Every row comes from one small tree of marks. The marks that hang from a mark follow it in brackets, in the order of their numbers. Every link used is in the known rows. Which tree was each row made from?
Known rows:
J_114(J_541(J_447(J_137(J_534 J_768 J_822)))): [-0.213 -0.536  0.642  1.752  0.307 -0.434  2.025  2.475  0.100 -0.039
 -1.193  0.325 -1.389 -0.493 -2.781  0.302  0.266  1.067  1.133  1.780
 -0.141 -0.376]
J_114(J_541(J_447)): [-0.353 -0.657  1.403 -0.335  0.357  0.267  1.648  2.608  0.397 -0.438
 -1.588  0.402 -1.682  0.436 -2.843  0.788 -0.013  0.694  1.007 -0.733
 -0.222 -0.052]
J_534(J_270(J_768(J_137(J_447(J_541) J_822)))): [-0.289 -1.183 -1.707  1.772 -0.599  0.380  2.915  0.617 -0.020  0.852
 -1.084  1.036 -1.217 -2.178 -0.097  0.353 -0.006  1.174  0.791  0.052
  0.395 -0.186]
J_114(J_541(J_447(J_137(J_768(J_270) J_822)))): [ 0.280 -0.638  1.764 -0.623 -0.682 -0.338  1.980  2.816  0.159 -0.062
 -0.856  0.369 -1.346 -1.270 -2.741  0.512  0.482  0.790  1.228  1.033
  0.083 -0.418]
J_534(J_270): [-1.435 -1.335 -0.504  0.128  0.808  0.424  0.443 -0.417  0.091  0.490
 -1.310  1.046 -1.114 -0.545 -0.895  0.084  0.251  2.453  1.239  0.188
  0.141  0.103]
J_196(J_137(J_447(J_541) J_768 J_822)): [-0.867 -0.657 -1.083  1.092  2.062 -0.083  1.365  1.950 -0.610 -0.481
 -1.929  0.521  0.413 -3.289 -0.564  2.296  0.204  1.335  0.830  3.292
  0.192 -2.257]
J_541(J_447(J_137(J_768))): [-0.620 -0.024  1.066 -3.451  0.297 -0.491  2.248  0.928  0.203  0.837
 -0.564  0.302 -0.160 -0.341 -1.871  0.169 -0.296  1.256 -0.284  0.422
 -0.502 -0.615]
J_137(J_196 J_447 J_768(J_270(J_534)) J_822): [-0.792 -1.242  0.127  2.459 -0.848 -1.480  2.962  1.148 -1.052  0.316
  0.033 -1.733  2.529 -6.634  0.083  0.709 -0.045  1.021 -0.615  6.412
  0.677  0.132]
J_768(J_137(J_447) J_270(J_534)): [ 0.845 -0.654 -0.467 -4.349 -3.451  0.287  1.351  4.833 -0.028  0.051
 -0.239 -0.038 -0.935  1.375  0.475  2.590 -0.610  0.206  0.241  4.320
  2.425 -0.207]
J_534(J_270(J_768(J_137(J_447(J_541))))): [-0.268 -1.214 -1.237  1.034 -0.935  0.501  2.778  0.810 -0.210  0.876
 -1.149  1.205 -1.406 -1.701  0.542  0.699 -0.360  1.276  0.749 -0.550
  0.353  0.133]
J_137(J_196 J_447 J_534 J_768): [-1.963 -1.145 -0.186  6.759  0.787 -1.328  2.418  0.805 -2.271  1.173
 -0.936 -1.192  1.285 -4.033  1.465  1.219 -1.622  2.791 -0.502  5.741
  0.716  1.096]
J_137(J_196 J_447): [-0.443 -1.402  1.249  2.984 -0.570 -0.639  1.129  0.305 -1.446  0.873
 -0.435 -0.031  0.290 -2.327  0.828  1.390 -1.481  1.258 -0.327  2.436
 -0.121  0.485]
J_541(J_447(J_137(J_534))): [-0.412  0.159  0.043 -1.778  0.432 -0.320  1.608  1.211  0.308  1.097
 -0.750  0.274 -1.068  2.313 -2.527 -0.482 -0.708  1.388 -0.235  0.502
 -0.130 -0.580]
J_822(J_137(J_447 J_768)): [-2.858 -0.840  1.140  1.045  1.282  0.186  0.987  1.407 -0.542  2.977
 -1.094 -1.282  0.524 -1.624  0.494  3.086 -1.407  2.549  0.319  4.973
 -0.481  0.230]
J_768(J_137(J_534 J_822) J_270): [ 0.833 -0.337 -0.625 -1.413 -2.070  0.328  0.787  4.147 -0.111  1.365
 -0.411  0.217 -1.811  0.764 -1.308 -0.268  1.144  1.377  1.287  5.489
  3.668 -1.377]
J_270(J_768): [ 0.085 -0.591  0.029 -0.002 -0.225  0.095  1.554  1.076  1.211  1.253
 -1.653 -0.244 -1.365 -1.344  1.678  0.112  0.278 -0.895 -1.076 -1.841
 -1.152 -0.139]
J_137(J_447 J_768(J_270) J_822): [-1.042 -0.948  0.350  2.479  1.481 -0.863  2.625  1.267 -0.201  0.697
 -0.753 -1.267  1.127 -4.395 -1.261  1.728  0.113  2.070  0.522  4.165
  0.797 -0.523]
J_541(J_447(J_137)): [-0.165 -0.006  0.859 -3.567  0.015 -0.232  1.616  0.962  0.453  0.898
 -0.522  0.585 -0.839  1.356 -2.397 -0.088 -0.490  0.907 -0.225 -0.316
 -0.509 -0.748]
J_541(J_447(J_137(J_822))): [-0.090  0.058  0.248 -2.493  0.442 -0.423  1.831  0.719  0.699  0.906
 -0.414  0.357 -0.520  0.829 -3.217 -0.743  0.041  0.734 -0.109  0.565
 -0.491 -1.198]
J_196(J_137(J_447 J_768 J_822)): [-1.750 -0.725 -0.717  0.986  2.572 -0.524  0.910  2.153 -0.318  0.010
 -2.038  0.004  0.363 -2.812 -0.301  2.222  0.226  0.772  0.524  3.870
  0.429 -2.042]
J_822(J_137): [-1.876 -0.615  1.042 -1.143  0.333  0.844 -0.785  1.304  0.236  3.041
 -1.069 -0.626 -0.687  0.748 -0.202  1.417 -0.400  1.842  0.455  3.676
 -0.524 -0.352]
J_196(J_137(J_447 J_534 J_768 J_822)): [-2.023 -0.526 -1.926  3.392  3.166 -0.642  0.908  2.545 -0.590  0.241
 -2.377 -0.467  0.071 -1.504 -0.523  1.719 -0.119  1.402  0.543  4.960
  0.957 -1.811]
J_196(J_137(J_447 J_534(J_270(J_768)))): [-1.648 -0.817 -1.831  2.358  2.062 -0.091  0.574  2.636 -0.626  0.630
 -2.645  0.272 -1.518  0.979  0.249  1.785 -1.235  1.078  0.472  1.225
  0.874 -0.864]
J_768(J_137): [ 0.117 -0.620 -0.105 -2.319 -1.548  0.586  0.564  2.610 -0.115  0.702
 -0.727  1.358 -1.587  0.388  0.564  1.117  0.616  0.743  0.841  3.668
  1.488 -1.111]

Which tree is each row?
[ 2.192 -0.797 -0.030  1.504 -2.618 -0.451  1.590 -0.674 -1.194  0.243
  0.656  1.598  0.589 -5.877  0.362 -0.521  1.208  2.257  0.836  4.834
 -1.097 -1.598] -> J_447(J_137(J_196 J_768 J_822) J_541)
[-0.486  0.027 -1.008 -0.062  0.604 -0.546  2.683  0.729  0.596  1.390
 -0.749  0.005 -0.888  0.936 -3.042 -1.414 -0.298  0.953 -0.280  0.275
 -0.192 -0.684] -> J_541(J_447(J_137(J_534(J_270(J_768)) J_822)))
[-0.686 -0.692 -1.821  0.670 -0.776  0.510  0.818  2.487 -0.558  1.021
 -1.016  1.200 -1.891  1.402 -0.033  0.384  0.183  1.983  1.297  4.328
  2.278 -0.563] -> J_768(J_137(J_534(J_270)))
[ 0.076 -0.774  1.556  0.700 -0.827 -0.574  2.115  2.151 -0.203 -0.115
 -0.777  0.549 -0.936 -2.149 -2.241  0.086  0.385  0.642  0.923  1.696
 -0.357 -0.348] -> J_114(J_541(J_447(J_137(J_196 J_768 J_822))))
[-0.019 -0.706 -0.690  0.689 -2.303  0.069  0.675  2.667 -1.246  1.241
 -0.457  0.926 -1.230 -0.225  1.089 -0.174  0.195  1.121  0.459  5.629
  2.251 -0.550] -> J_768(J_137(J_196 J_534))
[ 1.153 -0.856 -0.630 -2.395 -4.157 -0.334  1.870  4.049 -0.571  0.326
  0.487 -0.395  0.086 -1.405 -0.001  0.860  0.048 -0.220  0.024  6.584
  2.677 -0.549] -> J_768(J_137(J_196 J_447 J_822) J_270(J_534))
[-0.858 -0.804 -0.256  3.745 -0.293 -1.169  1.711  1.050 -1.214  1.422
 -0.408 -1.416  1.159 -5.722 -0.427 -2.107  1.360  2.120  0.077  7.065
  1.964 -0.348] -> J_137(J_196 J_534 J_768(J_270) J_822)
[-2.099 -1.130  2.654 -0.019 -1.031 -0.152  1.099  1.792 -1.577  3.303
 -0.291 -1.521  0.956 -3.783  1.155  2.224 -1.412  2.429  0.104  5.652
  0.503  0.637] -> J_822(J_137(J_196 J_447 J_768(J_270)))
[-0.609 -0.938  0.017  2.675  1.162  0.046  2.870  0.513 -0.989 -0.237
 -1.160  0.183  0.874 -3.684  0.262  3.237 -1.048  3.097  0.500  2.114
 -0.719 -0.033] -> J_137(J_447(J_541) J_768)
[-0.369  0.190 -0.533 -0.646  0.837 -0.497  1.840  0.985  0.554  1.131
 -0.669  0.012 -0.722  1.751 -3.409 -1.037 -0.185  1.262 -0.141  1.333
 -0.094 -1.051] -> J_541(J_447(J_137(J_534 J_822)))
[-0.625 -0.533 -0.597  0.435  1.144  0.083  0.939  3.461 -1.275 -0.041
 -2.169  0.117 -0.547 -1.123  0.229  2.648 -0.811  2.283  0.859  2.734
  1.491 -1.301] -> J_196(J_137(J_447(J_541) J_534 J_768(J_270)))
[ 1.091 -0.620 -2.419  3.997 -0.602 -0.137  1.749 -0.450 -0.690  0.324
 -0.261  1.501 -0.376 -2.831 -1.057 -0.435  0.830  3.738  1.608  4.644
 -0.517 -1.352] -> J_447(J_137(J_534(J_270) J_768 J_822) J_541)
[-2.089 -0.848  0.347  4.187 -0.017  0.147  1.559  1.285 -1.970  3.036
 -0.716 -1.281  0.901 -2.634  0.701  1.910 -1.836  3.548  0.233  6.615
  0.014  0.530] -> J_822(J_137(J_196 J_447(J_541) J_534 J_768))
[ 0.373 -0.829 -0.381 -0.257 -2.268 -0.051  1.084  1.879 -0.691  0.998
  0.040  1.056 -0.528 -2.419  0.036 -0.608  1.293  0.243  0.610  5.961
  1.740 -1.432] -> J_768(J_137(J_196 J_822))
[-1.527 -0.669 -1.583  0.041  1.868  0.310 -0.841  2.300 -0.358  0.303
 -2.495  0.848 -1.682  1.342 -0.284  0.661  0.068  1.464  1.019  2.061
  1.202 -1.431] -> J_196(J_137(J_534(J_270)))
[-1.299 -0.497 -2.156  3.242  2.872 -0.263 -0.050  2.606 -0.187  0.385
 -2.357 -0.108 -0.917  1.147 -1.267  1.340 -0.409  0.936  0.603  3.831
  0.930 -1.974] -> J_196(J_137(J_447 J_534 J_822))
[ 0.932 -0.580 -0.704  0.522 -1.756  0.349  2.909  2.503  0.228  1.069
 -1.116  0.503 -1.495 -1.340  1.896  1.492 -0.470 -0.637 -0.560 -0.080
 -0.089 -0.400] -> J_270(J_768(J_137(J_447(J_541))))
[ 0.367 -0.325 -2.902 -2.548 -2.607  0.121  2.282  3.219  1.719 -0.053
 -1.259 -0.603 -0.756  0.186  2.649  0.744  0.238 -2.657 -1.935  1.972
 -0.762 -0.084] -> J_270(J_534 J_768(J_137))
[-1.350 -1.466 -1.269  7.505 -0.072 -0.875  2.443  0.383 -1.756  1.697
 -1.040 -0.581 -0.331 -1.646  0.894  0.060 -2.126  1.973 -0.344  2.377
  0.690  1.434] -> J_137(J_196 J_447 J_534(J_270(J_768)))
[-0.748 -1.395 -0.681  1.164 -1.240 -0.013  2.502  0.777 -0.502  1.275
 -0.923  0.857 -1.182 -2.435  1.094  0.259 -0.360  0.654  0.308  0.274
  0.638  0.449] -> J_534(J_270(J_768(J_137(J_196 J_447))))
[-0.890 -1.096 -0.453  6.501  0.224 -0.796  1.115  0.868 -1.737  1.322
 -0.913 -0.711 -0.118 -0.337  0.436  0.693 -2.009  2.200 -0.389  4.094
  0.685  0.829] -> J_137(J_196 J_447 J_534)
[ 0.036 -0.798  2.024 -0.064 -1.137 -0.450  1.944  2.302 -0.398 -0.135
 -0.830  0.716 -1.139 -1.777 -1.669  0.534  0.037  0.728  0.858  1.039
 -0.335 -0.022] -> J_114(J_541(J_447(J_137(J_196 J_768))))
[ 0.601 -0.759  0.263  2.215 -1.913 -1.414  0.646  0.797 -0.985  1.582
  0.321 -0.016 -0.005 -3.859  0.572 -1.308  0.987  1.810  0.340  6.727
  0.696 -0.781] -> J_447(J_137(J_196 J_534 J_768(J_270) J_822))
